In the rows, 128 means zero.
Known rows, with every way that one mark hangs from another
vedu{noni pakobu}: [101 122  98 150 134 109 145  95 124  99 134  95 181  88 190 114 131 131
 108 141 170 183 140 116  91 116 172  83 136 143 112 128 112 190 128 201
 157 202 113 141 162  92  77 141 160 114 128 119  94 159  68]
pebe{tufepig{noni{vedu} nuliz{fugor}}}: [103 124 112 168 113 122 150 116 119 110 101 148  94 101 139 146  78 112
 103 169 147 155 145 179 134 131 142 119 166 118 140 150 124 164 128 153
 158 172 129 116 136 103  77 135 163 101 118 114  67 155 102]
noni{tufepig{nuliz{fugor}} vedu{pakobu}}: [ 90 123 111 165 104  91 141 110 151  98  95 178 177 115 155 150  93 126
 115 174 144 164 169 156 140 120 142 141 157 120 120 116  82 172 143 176
 166 148 105 132 133  83  92 159 196 113 115 133  57 123  95]
nabi{pakobu{vedu} sulu}: [ 95  87 103 134 127 114 128 111  94 134 120 126 133 112 172 157 115 131
 152 133 125 191 119  78 117 119 159  66 142 118 109  87  95 163 105 167
 167 140  91 151 173  98  91 141 131 139  98 122  98 127  85]
dira{sonod{vedu{pakobu}} suvovik}: [110 118  84 122 153 124 153 127  92 124 122 113 139  72 189 122 152 135
 115 105 165 173 106 135  79 104 146 102 174 135 137 149 116 174  90 179
 169 142 107 148 145  84 140 164 149 111 101 113  96 169  97]
pakobu{vedu{noni}}: [ 93 104 120 158 131 121 135 100  98 124 150 113 139  93 185 130  97 133
 110 121 133 184 138 121 100 132 166 110 148 140 135 132 114 199 109 207
 149 157 113 156 129  80 109 146 155 132 106 110  89 136  68]
suvovik{dira{sonod{vedu{noni{tufepig{nuliz}}}}}}: [121 114  98 150 141 120 157 157 122 125 124 151 129  79 182 130 115 130
 102 145 199 182 152 124  82 137 148 129 177 116 153 143 116 190  83 183
 167 160 131 136 135  77 105 128 141 121 110 114  56 131  77]
nuliz{fugor}: [ 92 127  86 136 129 116 138 119 134  90 117 142 134  80 169 134  88 124
 127 126 178 168 138 144 120 142 152 131 170 115 116 124 115 169 132 166
 155 154 107 158 139  93  90 138 140 122 124 127  60 143  95]
sonod{dira}: [113 123  86 138 135  93 111 134 115  73 120 119 114  74 178 112 104 115
 138 106 182 205 137 113 115 125 181 107 174 143 146 146  81 182 124 182
 166 144 105 159 151  78 112 138 135 107 124  98  95 147  69]
vedu{noni{tufepig{pebe}} pakobu}: [ 98 109 103 146 127  92 147 105 138 109 118 120 183  87 182 115 118 125
 120 148 165 181 157 120  88 110 165  96 140 153 103 127 101 178 131 195
 148 184 118 150 147  93  72 141 191 113 131 145  86 155  63]
sene{nabi{pakobu{vedu} sulu} nuve}: [130  75  99 137 129  90 133 111 101 124  98 106 144  76 201 136 134 137
 156 142 146 180 162  98 103 127 174  63 138 154 114  99 111 191 116 153
 191 156  88 155 173  85 103 176 151  80 113 113 126 140  67]
noni{tufepig{pebe} vedu}: [ 97 101 102 148 115  77 126 114 138 113 101 169 158  95 166 118  73 103
 127 162 134 183 168 139 130 101 161 153 153 131 124 125  83 172 142 178
 164 114 110 158 127  98  82 148 195 106 119 157  70 130  81]
dira{sonod}: [131 128  81 119 147 104 143 132 119 114 131 123 139  77 182 121  98 137
 117 107 170 197 136 135 117 137 163 104 145 128 146 146 111 161 101 177
 149 143 112 146 142  87 102 140 138  99 113 118  72 166  87]
noni{tufepig{nuliz{fugor} pebe} vedu{pakobu}}: [ 91 107 106 165 110  82 141 105 159 104  86 193 170 108 154 138  88 125
 120 181 133 165 179 160 145 103 136 150 157 116 106 110  71 171 144 161
 166 136 123 134 141  92  87 150 222 112 123 161  63 116  94]
sene{nabi{pakobu}}: [120  99  87 136 122 114 138 119 146  98 127 101 141  83 162 119 126 137
 151 155 166 182 147 117 120 129 171  67 141 161 114 122 129 192 100 164
 187 156 105 159 162  96  80 151 148  81 121 122  94 140  72]
sonod{dira{suvovik}}: [ 95 119  87 133 133  98 113 127  98  86 114 111 103  80 174 106 130 100
 148 105 177 199 124 116  89 114 172 105 189 155 135 140  84 181 121 185
 175 130  98 164 147  85 126 150 135 112 122  88  98 150  72]
pakobu{vedu{noni{tufepig{nuliz{fugor}}}}}: [ 85 104 125 159 119 115 139 109 116 126 135 138 140  99 171 145  84 137
 115 130 136 177 151 136 106 144 147 119 157 139 131 131 107 184 109 205
 143 151 117 159 117  79 116 150 173 135 106 112  75 130  70]
pebe{tufepig}: [104 117  86 134 131 132 161 127 113 101 125 133 101  92 156 121  98 108
 115 132 171 164 131 122 123 122 182 122 149 119 150 148 137 169 126 169
 163 163 115 134 123  84  75 137 142  84 120 119  71 171  97]
sene{nabi{pakobu sulu} nuve}: [131  79  83 131 126  85 129 122 115 114  89 100 149  72 200 130 134 128
 166 144 165 179 166  97 102 126 176  59 139 154 112 101 114 183 118 148
 192 162  90 155 182  96  92 172 146  65 120 112 121 155  65]
porose{pakobu}: [112 116  85 124 124 129 167 118 145 105 126 125 128 102 148 138 102 125
 124 126 176 184 125 142 117 113 137 118 157 129 144 137 133 168 132 196
 161 147 115 141 142 102  86 153 136 108 138 122  85 149  68]
redi{pogarev}: [124 122 114 132 143 103 136 133 136 106 111 135 100  86 171 134  69 114
 139 119 192 175 143 118 127 109 195 122 162 114 166 142 121 175 137 182
 175 156 117 126 112  98  64 160 111  96 115  95  89 151  91]
fugor{nuliz{tufepig}}: [118 128 108 157 130 123 157 110 118 106 121 129 126  96 160 160  93 117
 120 125 177 174 148 107 125 150 155 130 183 119 148 138 135 159 115 179
 161 184 131 132 147 101 110 145 125  91 123  98  46 131  78]
fugor{nuliz{tufepig{noni{vedu{pakobu}} pebe}}}: [123 128 123 172 135 112 155  93 113 112 113 132 129  90 156 153  86 117
 116 152 151 177 154 128 132 131 145 126 181 125 133 139 123 164 126 162
 158 188 140 126 162 119 100 140 144 102 127 118  59 120  78]
pakobu{vedu}: [103 114 115 143 134 123 136 103 106 116 151 131 122  94 180 130  90 143
 122 118 138 177 127 120 124 128 169 119 161 127 142 134 109 198 112 193
 155 137 110 155 119  71 114 153 145 124 106 110  83 120  84]
sene{nabi{sulu}}: [119 105  86 139 112  92 147 117 136 101 108  95 139  94 182 138 112 127
 157 152 172 170 138 106 105 125 165  64 143 154 132 142 125 177 107 175
 174 147 108 170 157  95  78 146 154  99 110 129  97 138  61]
lataz{nuliz{fugor tufepig{pebe}}}: [ 98 145  96 131 107 120 152  98 140 104 102 161 139  70 148 126  84 133
 110 116 168 174 160 132 161 151 123 130 167 121 127 126 139 164 136 170
 131 176 120 139 144  99  89 146 162 128 142 130  74 130 101]
noni{tufepig{pebe} vedu{pakobu}}: [104 109 108 148 121  77 135 102 138 106 102 170 175  99 168 117  93 116
 120 166 133 180 166 137 132  89 162 142 144 129 114 118  78 177 152 174
 167 130 107 147 137  90  77 150 203 110 124 163  78 125  92]
noni{tufepig vedu}: [ 98 112 107 146 110  85 123 122 129 107 110 156 165 104 166 127  78 108
 120 154 148 178 156 137 126 117 164 141 150 134 138 130  93 170 141 194
 166 127  92 154 120  85  88 156 168 107 111 126  65 141  85]
sonod{vedu}: [111 103  86 139 135 132 136 138 121  90 119 125 128  71 183 126 107 140
 117 125 175 155 123 111 111 116 164 127 181 113 157 155 117 194  93 183
 178 168 124 162 135  72 120 151 139 101 102 112  94 150  80]
porose{pakobu{vedu}}: [109 110 105 131 130 138 171 108 125 117 143 132 121 108 151 149  95 137
 117 120 148 187 121 143 120 113 137 124 151 129 148 134 130 182 126 205
 155 137 115 142 129  91 100 160 145 127 129 120  92 132  73]
nabi{pakobu{vedu} sene sulu}: [107  79 128 142 133  87 131 109  92 124  97 128 151 130 166 189 124 141
 142 115 103 188 111  74 101 126 175  59 128 132 101  68  94 152 124 167
 176 139  67 150 163  93  90 133 144 147  87 132 135 133 107]
noni{tufepig{nuliz}}: [ 97 114  99 139  96 100 134 139 165 111 103 155 135 104 151 135  81 131
 149 148 181 161 155 136 125 144 152 121 184 141 139 136  97 161 107 183
 160 147 122 149 107  80  98 155 164  90 111 113  51 137  75]
fugor{nuliz}: [111 123  95 149 133 118 143 117 139 104 113 125 117  94 170 163  98 121
 141 128 161 171 140 113 119 137 172 127 182 113 144 130 120 156 102 168
 176 173 124 153 142 102  97 140 125  79 122 106  45 126  75]
tufepig{nuliz{fugor} pebe}: [ 87  99  75 157 116 109 141 117 175 106  85 175 113  91 153 131  83 128
 140 153 158 154 166 158 145 126 132 140 186 108 109 113  89 168 108 142
 162 148 162 143 148 104  94 136 196  99 131 152  62 112  79]
noni{tufepig{nuliz pebe} vedu{pakobu}}: [ 98 107 104 162 105  83 138 107 159 106  89 181 169 113 157 128  93 124
 124 180 130 167 175 148 144  96 149 140 158 123 118 114  72 174 139 170
 171 138 127 135 136  89  85 156 218 101 123 157  71 113  85]
nuliz{fugor tufepig}: [ 98 137 104 146 124 125 162 114 107  90 127 150 147  85 150 130  80 118
 101 126 199 172 151 137 133 163 130 131 169 125 125 138 131 170 148 182
 134 173 119 127 142  89 108 147 139 138 123 113  64 154  96]
lataz{nuliz{fugor tufepig{noni{vedu}}}}: [109 159 120 142 100 116 141  92 120 106 111 144 148  74 148 137  76 134
  98 132 160 179 152 152 156 159 113 115 168 132 134 137 142 169 142 176
 132 186 105 135 145 106  88 148 145 140 136 106  79 136 104]
sonod{dira vedu{noni pakobu}}: [113 105  96 155 151 112 125 137  98  67 114 107 145  61 197 124 137 132
 103 114 175 189 137  96  86 107 175 101 171 134 148 160  80 201 105 198
 176 189 116 160 167  65 128 145 159 122 111 104 128 163  63]
porose{pakobu{vedu{noni{tufepig}}} pogarev}: [ 98  95 103 156 137 138 188 126 131 113 141 132 127 110 166 131  84 148
 130 121 164 198 136 139 123 132 147 119 141 154 122 144 124 168 141 216
 132 152 105 144 122 107 112 166 160 116 128 118  95 136  46]

Rows
[108 128 125 165 125 104 148  97 100 104 112 157 143  75 145 124  59 112
  93 157 164 179 158 172 137 142 113 136 170 133 109 142 118 174 157 161
 129 165 137 126 162 117  95 138 164 148 131 138  81 140  93] => nuliz{fugor tufepig{noni{vedu} pebe}}
[105 130 113 169 117 123 155 109 118 106 102 149 102 105 142 144  83 117
 103 174 148 155 142 178 136 127 145 113 161 116 137 147 121 168 132 152
 158 179 129 111 141  98  75 136 165 103 119 118  71 154 103] => pebe{tufepig{noni{vedu{pakobu}} nuliz{fugor}}}
[ 99 102  90 142 144 118 116 145  89  81 106 115  99  65 185 117 136 114
 129 101 178 177 114 107  84 101 167 117 205 138 153 159  86 194  95 184
 187 143 107 170 147  70 156 158 139 114 102  92 118 157  72] => sonod{dira{suvovik} vedu}
[ 98 119 107 143 125  97 147 108 131 106 127 111 190  91 180 120 122 130
 120 146 174 182 148 118  88 121 167  88 142 157 113 129 107 178 130 205
 149 190 107 148 144  87  77 147 172 114 125 123  82 162  67] => vedu{noni{tufepig} pakobu}
[104 114  89 130 155 119 152 123  86 128 121 100 150  72 193 119 156 129
 107 106 161 179 113 131  65 109 145  96 165 145 132 148 120 175  86 192
 166 155 108 151 152  92 138 163 157 115 103 110 102 181  87] => dira{sonod{vedu{noni pakobu}} suvovik}
[ 84 100 103 165 102  80 130 117 159 109  82 193 151 105 152 139  70 111
 126 173 132 168 183 162 142 115 136 162 165 120 119 115  78 162 134 166
 164 121 125 147 129  98  91 149 213 108 122 156  56 119  84] => noni{tufepig{nuliz{fugor} pebe} vedu}
[ 83  97  97 155 110  95 133 125 154 118  98 138 149  90 166 131  91 114
 129 151 166 175 170 139  99 137 144 119 161 148 116 129 102 159 107 190
 147 168 136 157 138 104  85 143 191 110 125 136  70 151  56] => vedu{noni{tufepig{nuliz{fugor} pebe}}}
[ 89 109 101 156 117  95 150 104 153 110 107 138 179  94 171 129 116 131
 121 158 163 171 166 136 101 120 148 101 150 145 101 121  97 173 125 187
 151 188 132 142 152  94  78 143 204 119 130 145  78 145  68] => vedu{noni{tufepig{nuliz{fugor} pebe}} pakobu}
[ 99 118 109 161 102  88 139 111 149 102 100 167 176 119 158 139  97 129
 120 176 145 166 169 145 138 112 149 131 156 127 131 120  79 177 140 185
 171 147 108 131 131  81  92 159 190 102 114 126  63 124  90] => noni{tufepig{nuliz} vedu{pakobu}}
[113 121 104 159 134 120 159 107 127 110 113 138 121  91 157 151  90 115
 124 129 169 175 154 108 130 138 155 137 182 117 143 135 127 159 114 168
 158 177 142 136 150 107 105 142 140  88 125 116  50 126  76] => fugor{nuliz{tufepig{pebe}}}
[126 118  94 144 155 124 154 150 111 116 135 139 129  69 190 123 121 125
  94 134 197 189 141 118  80 131 157 128 170 112 151 144 123 194  90 181
 166 163 126 140 144  82  96 122 128 125 113 113  65 136  80] => suvovik{dira{sonod{vedu{noni}}}}
[107 151 114 143 105 113 139  87 127 110 101 155 142  68 147 132  71 133
 105 137 152 179 158 152 161 146 113 123 169 128 125 133 134 167 142 167
 131 178 119 136 151 111  85 143 163 141 140 126  85 129 101] => lataz{nuliz{fugor tufepig{noni{vedu} pebe}}}
[ 93 100 106 149 140 105 127 136  87  85 106 110 138  65 188 122 153 118
 118 114 173 184 126 104  56  97 163 103 186 157 137 156  81 193 104 203
 179 170 105 164 153  71 146 162 169 127 106  99 126 168  65] => sonod{dira{suvovik} vedu{noni{tufepig} pakobu}}
[134  92  80 132 122  76 138 118 118 107  84  98 145  70 208 127 123 124
 158 140 178 170 162 107  95 126 174  74 150 156 134 123 116 186 126 161
 186 161  97 161 161  88  96 172 150  68 120 112 115 153  58] => sene{nabi{sulu} nuve}
[ 85 114 106 165  98  87 129 124 150 104  90 179 158 111 154 150  76 114
 121 168 145 168 173 159 139 130 137 151 164 122 132 120  86 162 132 181
 167 133 108 144 124  89  97 155 186 109 113 127  52 130  89] => noni{tufepig{nuliz{fugor}} vedu}
[ 99  73 135 147 128  80 130 112  90 131  98 124 164 130 169 196 121 136
 134 117 103 191 124  72  86 131 171  56 122 146  97  71  91 145 122 179
 168 148  66 154 160  98  88 131 157 153  87 133 136 141  97] => nabi{pakobu{vedu{noni{tufepig}}} sene sulu}
[104 115 106 164 107  98 127 110 162 119  83 156  98  80 146 131  60 136
 145 177 152 156 153 196 137 134 113 109 203 131 103 136  90 167 106 130
 149 165 167 141 154 124  86 130 182 114 131 141  72 114  73] => tufepig{noni nuliz{fugor} pebe}
[ 96  93 102 162 131 139 189 127 140 116 136 138 124 117 161 138  83 153
 128 129 161 193 141 144 129 135 140 119 145 151 126 144 121 165 135 215
 133 154 112 138 122 106 116 168 166 111 126 118  90 133  43] => porose{pakobu{vedu{noni{tufepig{nuliz}}}} pogarev}
[124 109  96 143 151 115 155 153 117 123 125 153 129  71 186 119 113 123
 101 143 195 191 150 121  79 125 151 135 171 116 146 143 116 189  90 177
 162 152 128 146 137  84  97 121 146 124 114 131  65 128  76] => suvovik{dira{sonod{vedu{noni{tufepig{pebe}}}}}}
[125 136 126 156 123  93 119  93 108 106 125 111 148  84 173 120  85 129
 117 170 145 179 127 163 119 114 152  91 161 146 123 146 101 191 138 172
 159 170 108 141 157 108  74 140 138 118 120 111  95 139  86] => tufepig{noni{vedu{pakobu}}}
[ 92  97 123 153 128 110 137 107 109 132 140 130 140  90 179 129  87 132
 120 126 129 184 147 124 100 128 159 121 151 147 131 131 107 188 112 204
 143 145 115 164 121  81 106 146 175 135 111 128  86 129  67] => pakobu{vedu{noni{tufepig{pebe}}}}
[117  94 103 141 125 119 140 110 133 107 137 106 138  86 167 126 121 147
 142 149 149 185 145 120 122 131 168  71 139 159 115 124 125 201 101 169
 185 147 102 158 154  88  91 156 153  91 115 122  98 128  76] => sene{nabi{pakobu{vedu}}}
[122 123 121 172 130 112 150  99 113 116 111 133 123  90 156 157  79 113
 117 147 155 179 152 132 129 135 147 131 184 123 138 144 125 159 120 164
 156 181 142 133 158 119 100 141 142 100 124 113  60 122  76] => fugor{nuliz{tufepig{noni{vedu} pebe}}}
[108  81 106 135 130  79 127 121 111 110  83 122 155 126 165 184 131 131
 148 120 130 181 116  74 101 126 177  55 133 133  96  67  94 138 129 161
 183 152  69 149 175 105  73 128 135 131  99 133 129 150 103] => nabi{pakobu sene sulu}
[105 102  96 151 144 144 189 122 130 107 144 137 115 107 163 127  82 156
 135 119 162 193 124 138 141 126 150 121 149 140 126 143 123 174 144 201
 139 142 104 140 125 101 114 164 149 112 129 119  93 126  56] => porose{pakobu{vedu} pogarev}
[117  69 126 140 142  76 123 112  78 126  84 132 153 113 188 185 130 139
 142 103 104 183 131  76  95 127 180  68 133 133 100  56  85 157 137 159
 185 150  59 145 167  88 102 150 141 126  95 122 148 144 104] => nabi{pakobu{vedu} sene{nuve} sulu}
[132 127  94 137 156 127 161 145 113 111 136 149 132  74 188 122 125 138
  98 139 203 185 137 117  86 123 158 124 172 108 147 140 118 201  98 173
 169 161 120 135 142  72  99 122 126 123 112 118  66 128  91] => suvovik{dira{sonod{vedu{pakobu}}}}
[107 132 114 163 100 109 126 118 148 109  98 139 111  90 149 148  68 143
 141 171 172 151 139 191 130 156 116  94 201 136 119 145 104 169 106 152
 150 178 144 137 144 110  94 137 146 115 117  99  63 130  79] => tufepig{noni nuliz{fugor}}
[111 145 127 154 119 119 151 109  98  99 127 138 137  75 145 134  63 123
 102 142 193 173 141 161 126 166 115 113 181 142 122 153 134 171 149 175
 125 181 123 124 148 103 102 141 130 148 122 105  69 152  95] => nuliz{fugor tufepig{noni}}
[117 127 115 152 127 119 150 106  97 107 123 125 110  92 155 124  90 111
 104 162 147 169 127 155 122 113 168 105 147 130 143 156 129 175 139 165
 158 172 113 123 137  98  65 135 148 101 119 119  86 165 102] => pebe{tufepig{noni{vedu{pakobu}}}}
[105 116 116 180 109  88 125  89 153 113  80 165 127  90 152 135  72 134
 125 195 127 159 160 201 147 114 112 116 183 120  96 125  79 180 130 131
 157 165 157 131 172 123  81 134 203 122 132 153  80 106  85] => tufepig{noni{vedu{pakobu}} nuliz{fugor} pebe}
[136  85  85 131 132  97 125 122 128 105 105 105 147  59 190 108 135 136
 152 142 170 181 172 117 109 133 182  79 149 161 113 108 119 200 119 151
 198 170  92 152 168  88  97 177 147  46 129 103 113 156  68] => sene{nabi{pakobu} nuve}
[110 149 131 163 121 111 152  95  90  97 127 143 160  82 149 132  72 120
  85 155 175 174 149 168 133 150 118 116 167 136 114 143 124 178 163 174
 131 182 117 119 159 102  97 143 140 152 124 112  77 149 101] => nuliz{fugor tufepig{noni{vedu{pakobu}}}}
[104 121 111 149 119  85 135 108 131  97 116 155 184 104 171 128  97 121
 114 161 148 178 154 134 126 105 165 131 142 135 125 123  88 179 151 189
 167 141  88 142 129  82  84 157 177 113 113 136  71 137  92] => noni{tufepig vedu{pakobu}}
[124 138 128 170 128 118 156  96 108 106 122 126 135  95 157 162  89 124
 112 146 163 176 145 128 125 141 147 117 181 125 141 143 128 167 126 172
 159 193 127 123 158 108 101 144 129 103 122  99  55 128  81] => fugor{nuliz{tufepig{noni{vedu{pakobu}}}}}
[129 122  93 137 154 129 157 151 113 114 133 149 121  71 188 123 117 132
 100 135 201 187 136 117  88 127 159 132 174 107 154 145 120 196  90 174
 171 153 122 140 139  76  99 122 123 119 111 115  61 130  88] => suvovik{dira{sonod{vedu}}}
[ 88  94 123 163 120 111 136 106 117 133 132 138 135  98 176 133  88 133
 121 133 130 175 151 129 107 132 153 118 158 146 131 130 102 187 104 201
 145 147 127 159 121  82 109 148 184 127 108 123  83 124  64] => pakobu{vedu{noni{tufepig{nuliz pebe}}}}
[ 93  94  98 162 102  82 127 118 159 115  86 181 148 109 157 130  76 111
 130 174 132 168 179 149 143 107 145 152 164 125 130 120  73 167 127 172
 169 122 128 145 128  98  90 151 209  96 119 150  63 118  78] => noni{tufepig{nuliz pebe} vedu}
[ 94 104  99 154 150 114 127 130  85  82 112  98 132  65 194 118 161 118
 112 111 170 186 121 103  61  95 165  96 187 147 136 154  87 202 102 200
 181 178 108 160 166  73 147 158 160 125 108  95 133 166  65] => sonod{dira{suvovik} vedu{noni pakobu}}
[ 92 117  86 150 118 135 162 130 133 100 103 154  93 103 143 141  93 114
 115 144 168 151 145 148 136 135 157 128 164 106 147 138 133 158 116 159
 162 167 131 122 126  84  84 138 163  89 120 119  59 158 102] => pebe{tufepig{nuliz{fugor}}}
[ 97 100  92 139 101  95 135 135 173 116  91 171 126  99 151 124  76 125
 157 155 170 160 164 138 127 128 147 132 184 136 127 131  89 161 108 168
 160 137 139 153 115  87  94 150 190  90 119 142  55 124  71] => noni{tufepig{nuliz pebe}}
[ 93 109 102 154 117  96 148 106 153 113 110 128 178  96 171 122 116 133
 124 160 164 174 164 130  99 114 155  96 149 149 108 123  95 176 120 192
 153 188 132 141 150  95  77 145 200 107 129 140  82 146  64] => vedu{noni{tufepig{nuliz pebe}} pakobu}
[102 154  99 133 107 126 153 100 134  99 111 153 145  78 150 135  89 135
 107 111 176 175 151 128 156 161 123 121 165 124 137 127 145 165 135 182
 135 181 108 136 137  93  94 151 145 132 135 109  72 140 102] => lataz{nuliz{fugor tufepig}}
[117 150 116 140 106 111 140  81 125 111 109 142 149  79 154 115  88 140
 107 138 152 183 152 135 160 132 127 106 162 137 133 136 131 179 140 175
 137 185 120 129 154 103  82 149 162 125 141 122  96 128  95] => lataz{nuliz{tufepig{noni{vedu{pakobu}} pebe}}}
[128 121  99 143 150 118 161 149 113 117 132 146 143  75 188 125 124 132
  97 142 199 188 145 117  75 127 156 124 168 118 147 142 119 195  97 181
 164 164 119 138 137  76  97 126 138 128 110 121  64 135  82] => suvovik{dira{sonod{vedu{noni{tufepig} pakobu}}}}
[ 90 121 108 159 115 100 153 109 147 106 114 129 186  98 169 137 119 133
 117 155 174 170 160 132  96 131 151  94 149 146 107 124 105 171 126 197
 148 194 117 139 146  89  83 146 186 118 124 124  73 153  69] => vedu{noni{tufepig{nuliz{fugor}}} pakobu}
[127  72  99 144 130  90 130 113 100 128  97  96 154  75 204 136 138 133
 152 141 144 184 168  98  94 127 172  57 130 158 112  99 112 188 113 161
 189 166  90 157 180  91 102 174 157  83 115 109 129 151  60] => sene{nabi{pakobu{vedu{noni}} sulu} nuve}
[123 124 119 164 128 117 152 104 119 117 113 129 111  87 154 152  76 117
 126 141 165 174 149 127 126 144 146 124 190 128 138 146 128 157 114 161
 153 185 147 135 153 116 103 139 137  97 127 110  55 123  73] => fugor{nuliz{tufepig{noni pebe}}}
